Every row comes from one small tree of marks. The marks that hang from a mark follow it in brackets, in alphabetical order. Every link used is in the known rows. Which tree was each row made from?
Known rows
letepu[ponoba[nukup sibe]]: [-3.90  1.38  0.82  0.36  2.97  0.25 -1.10  2.67  2.86  0.40  0.64 -1.56
  0.95  1.29 -0.91  0.23  1.53  0.39  1.04 -2.89 -0.78]
sibe[ponoba[notu]]: [-4.16 -0.25  1.42 -1.40  2.91 -0.04 -0.33  1.56  0.61  1.54  0.13 -0.36
 -0.62  3.02 -0.64 -3.05 -0.79  0.34  0.95 -0.18  0.49]
fomas[ponoba[letepu notu nukup[gelag] sibe]]: [-8.59  1.73  1.89 -4.61  6.05  0.60 -1.15  2.34  1.40 -3.48  0.74 -1.60
 -1.27  3.35 -5.18 -1.26  1.84  0.68 -0.30 -1.91 -1.07]
ponoba[letepu nukup[gelag]]: [-2.81  0.70  1.33 -3.82  3.78 -0.02 -0.43  2.19  0.21 -2.44 -0.99 -1.35
  0.34  2.52 -1.75 -1.42  1.31  0.43  0.26  1.22 -1.01]
fomas[ponoba[notu[gelag] nukup sibe]]: [-8.58  1.30  1.59 -0.84  4.63  0.43 -2.40  2.32  2.32 -3.18  2.78 -2.21
 -2.24  2.80 -5.06 -3.15  1.94  1.22  0.90 -3.91 -0.80]
gelag[nukup]: [-3.22 -0.69 -0.05  1.24  1.66 -0.58  0.52  1.99 -0.19 -1.95 -1.05  0.05
  0.02  1.34 -0.45 -0.76  1.13  0.52 -0.01 -0.37 -0.61]
ponoba[letepu notu nukup[gelag] sibe]: [-6.91  1.42  2.44 -4.39  5.50  0.55 -1.05  2.12  2.28 -2.59  0.36 -1.72
 -0.74  3.13 -4.63 -1.88  1.23  0.38  0.33 -0.17 -0.51]
fomas[ponoba[nukup]]: [-3.93  0.39  0.63 -1.41  3.01 -0.20 -0.41  2.22 -0.44 -1.86  1.13 -1.67
 -0.76  1.88 -2.73 -1.89  1.68  1.24  0.21 -2.07 -1.28]
ponoba[letepu notu[gelag] nukup sibe]: [-7.19  0.30  2.15 -3.18  4.94  0.70 -2.57  2.47  4.19 -3.01  1.85 -2.09
 -2.04  2.96 -4.31 -3.79  1.74  0.43  1.60 -1.36  0.10]
fomas[ponoba[letepu notu[gelag]]]: [-6.70  0.06  1.43 -3.29  3.86  0.27 -2.01  2.85  1.69 -2.67  0.36 -1.12
 -2.89  3.50 -2.41 -3.09  0.23  0.69  0.46 -1.38 -0.87]
sibe[ponoba[letepu notu nukup[gelag]]]: [-5.15  0.25  1.95 -5.08  5.07  0.38 -1.17  1.85  0.87 -1.00 -0.60 -0.89
 -0.19  3.71 -2.44 -2.89  0.25  0.16  0.93  0.91  0.32]
nugiba[gelag[nukup]]: [-2.42 -0.10 -1.39  1.79  2.24 -0.57  0.56  1.57 -0.14 -2.09 -2.12  0.77
  0.25  1.16 -0.07  0.95 -0.43  0.85  0.70  0.62 -1.32]
notu[gelag]: [-2.96  0.49  0.44  1.26  1.51 -0.35 -1.55  2.28  0.98 -0.98  0.39 -1.25
 -0.89  2.33  0.20 -2.74  0.01  0.65  1.51 -0.81 -0.84]
nugiba[gelag]: [-1.62  0.67 -1.00  0.91  1.85 -0.44  0.30  1.55  0.14 -0.17 -1.24  0.01
  0.26  1.51  0.49  0.00 -1.89  1.01  1.10  0.96 -1.46]
letepu[ponoba[sibe]]: [-3.90  1.66  0.42  1.29  2.36  0.16 -0.53  2.72  2.67  1.27 -0.12 -0.84
  0.97  1.54  0.76  0.98  0.25  0.01  0.80 -2.56 -0.81]
fomas[ponoba[notu nukup sibe]]: [-7.36  0.99  1.41 -1.88  4.45  0.27 -0.93  2.16  1.38 -1.92  2.47 -1.91
 -1.55  2.36 -5.11 -2.06  1.67  1.19  0.08 -3.55 -0.84]
zilaf[letepu[ponoba[notu nukup]]]: [-2.74 -0.16  1.89 -2.47  2.84  0.43 -1.62  2.58  2.56  1.29  0.13 -1.05
  0.54  2.06 -0.46 -0.57 -0.68  0.44  1.73 -3.29 -1.08]
letepu[ponoba[notu[gelag] nukup sibe]]: [-6.17  1.50  2.28  0.25  3.82  0.59 -3.03  2.99  4.19 -0.93  1.34 -1.95
 -1.36  2.20 -2.27 -1.04  1.18  0.54  1.67 -3.91 -0.61]

Which tree is each row?
[-5.84 -1.15  1.57 -1.75  3.60  0.12 -1.78  2.68  2.54 -3.64 -0.97 -0.23
 -2.57  2.91 -2.15 -2.86  0.63  0.26  0.78 -0.47 -0.15]  ponoba[letepu notu[gelag[nukup]]]
[-5.69  1.07  1.66 -1.27  3.79  0.81 -3.10  2.55  4.26  0.08  1.33 -1.57
  0.28  2.46 -1.32 -1.29  0.36  0.33  2.78 -4.87 -0.80]  zilaf[letepu[ponoba[notu[gelag] nukup sibe]]]
[-7.44  1.10  1.47  1.80  3.34  0.48 -2.35  2.93  3.94 -1.54 -0.24 -0.52
 -1.24  2.08 -1.43  0.05  0.80  0.18  1.16 -3.82 -0.51]  letepu[ponoba[notu[gelag[nukup]] sibe]]
[-5.07  1.09  2.30 -0.60  3.70  0.52 -1.51  2.75  3.56  0.26  0.96 -1.69
 -0.73  1.85 -2.44 -0.04  0.58  0.51  0.84 -3.07 -0.55]  letepu[ponoba[notu nukup sibe]]
[-6.48  0.81  0.33 -3.68  4.52  0.40 -0.62  2.43  1.63 -2.70  1.35 -1.75
 -0.35  2.30 -3.19 -1.86  2.59  0.52  0.33 -2.00 -0.59]  fomas[ponoba[letepu nukup sibe]]
[-7.32  0.70  1.69 -2.43  4.18  0.62 -2.14  2.43  3.93 -1.84  1.03 -1.21
 -1.98  3.27 -2.44 -3.33  0.34  0.06  1.33 -1.17  0.05]  ponoba[letepu notu[gelag] sibe]
[-5.66  1.81  1.93 -2.18  4.30  0.71 -1.91  2.30  2.97  0.60  0.22 -1.08
  1.67  2.58 -1.29  0.31  0.08  0.31  1.52 -3.75 -1.23]  zilaf[letepu[ponoba[notu nukup[gelag] sibe]]]
[-4.81  0.69  2.03 -2.55  4.32  0.09 -1.09  1.65  0.00 -0.34 -0.05 -1.09
 -0.05  3.31 -2.37 -2.80  0.38  0.64  0.87 -0.18 -0.12]  sibe[ponoba[notu nukup[gelag]]]
[-6.22 -0.85  1.17 -2.19  3.82  0.32 -1.86  2.27  2.20 -2.15 -0.98  0.17
 -1.66  3.46 -0.92 -3.68  0.50 -0.26  1.41 -0.16  0.90]  sibe[ponoba[letepu notu[gelag[nukup]]]]
[-6.84  1.05  1.67  0.90  3.33  0.29 -1.87  2.08  2.95 -1.16  1.83 -1.42
 -1.94  2.80 -2.55 -3.17  0.11  0.67  1.46 -2.20 -0.31]  ponoba[notu[gelag] sibe]
[-2.65 -0.52  0.50 -3.70  3.56  0.21 -0.59  1.92  1.15 -0.22 -0.10 -1.04
  0.64  2.66 -0.51 -3.57  1.25 -0.03  1.61  0.85  0.81]  sibe[ponoba[letepu nukup]]
[-8.88  1.08  1.20 -2.85  4.64  0.65 -2.10  2.71  2.92 -2.87  1.27 -1.21
 -2.36  3.52 -3.29 -2.97  1.16  0.47  0.48 -2.54 -0.47]  fomas[ponoba[letepu notu[gelag] sibe]]
[-2.48  1.62  1.31 -0.28  2.73 -0.02 -1.02  2.79  0.87 -0.25 -1.24 -1.38
  0.91  1.84 -0.38  0.91  0.61  0.49  0.57 -1.45 -1.69]  letepu[ponoba[nukup[gelag]]]
[-7.63 -0.41  1.06 -2.72  4.00  0.21 -1.79  2.78  1.57 -4.52 -0.53 -0.45
 -2.95  3.08 -3.02 -2.29  1.29  0.62 -0.01 -2.03 -0.70]  fomas[ponoba[letepu notu[gelag[nukup]]]]
[-4.86 -0.46  1.83 -4.10  4.59  0.48 -2.58  2.24  2.86 -1.41  0.62 -1.43
 -1.46  3.54 -2.06 -4.92  0.85  0.09  1.93 -0.28  0.72]  sibe[ponoba[letepu notu[gelag] nukup]]
[-5.22  2.16  0.64 -0.33  3.92  0.01 -0.43  1.74  0.73 -1.70  0.93 -1.86
  1.25  2.01 -2.80 -1.37  1.79  0.74  0.65 -1.04 -1.08]  ponoba[nukup[gelag] sibe]
[-6.16  2.16  2.52 -0.87  4.46  0.49 -1.66  2.75  2.77 -0.35  0.00 -1.48
 -0.01  2.31 -2.69  0.48  0.75  0.52  0.49 -2.88 -1.08]  letepu[ponoba[notu nukup[gelag] sibe]]
[-6.43  0.79  2.18 -5.28  5.09  0.29 -1.14  2.56  0.26 -3.15 -0.20 -1.46
 -1.72  3.25 -4.35 -1.57  0.90  0.89 -0.62 -0.96 -1.37]  fomas[ponoba[letepu notu nukup[gelag]]]
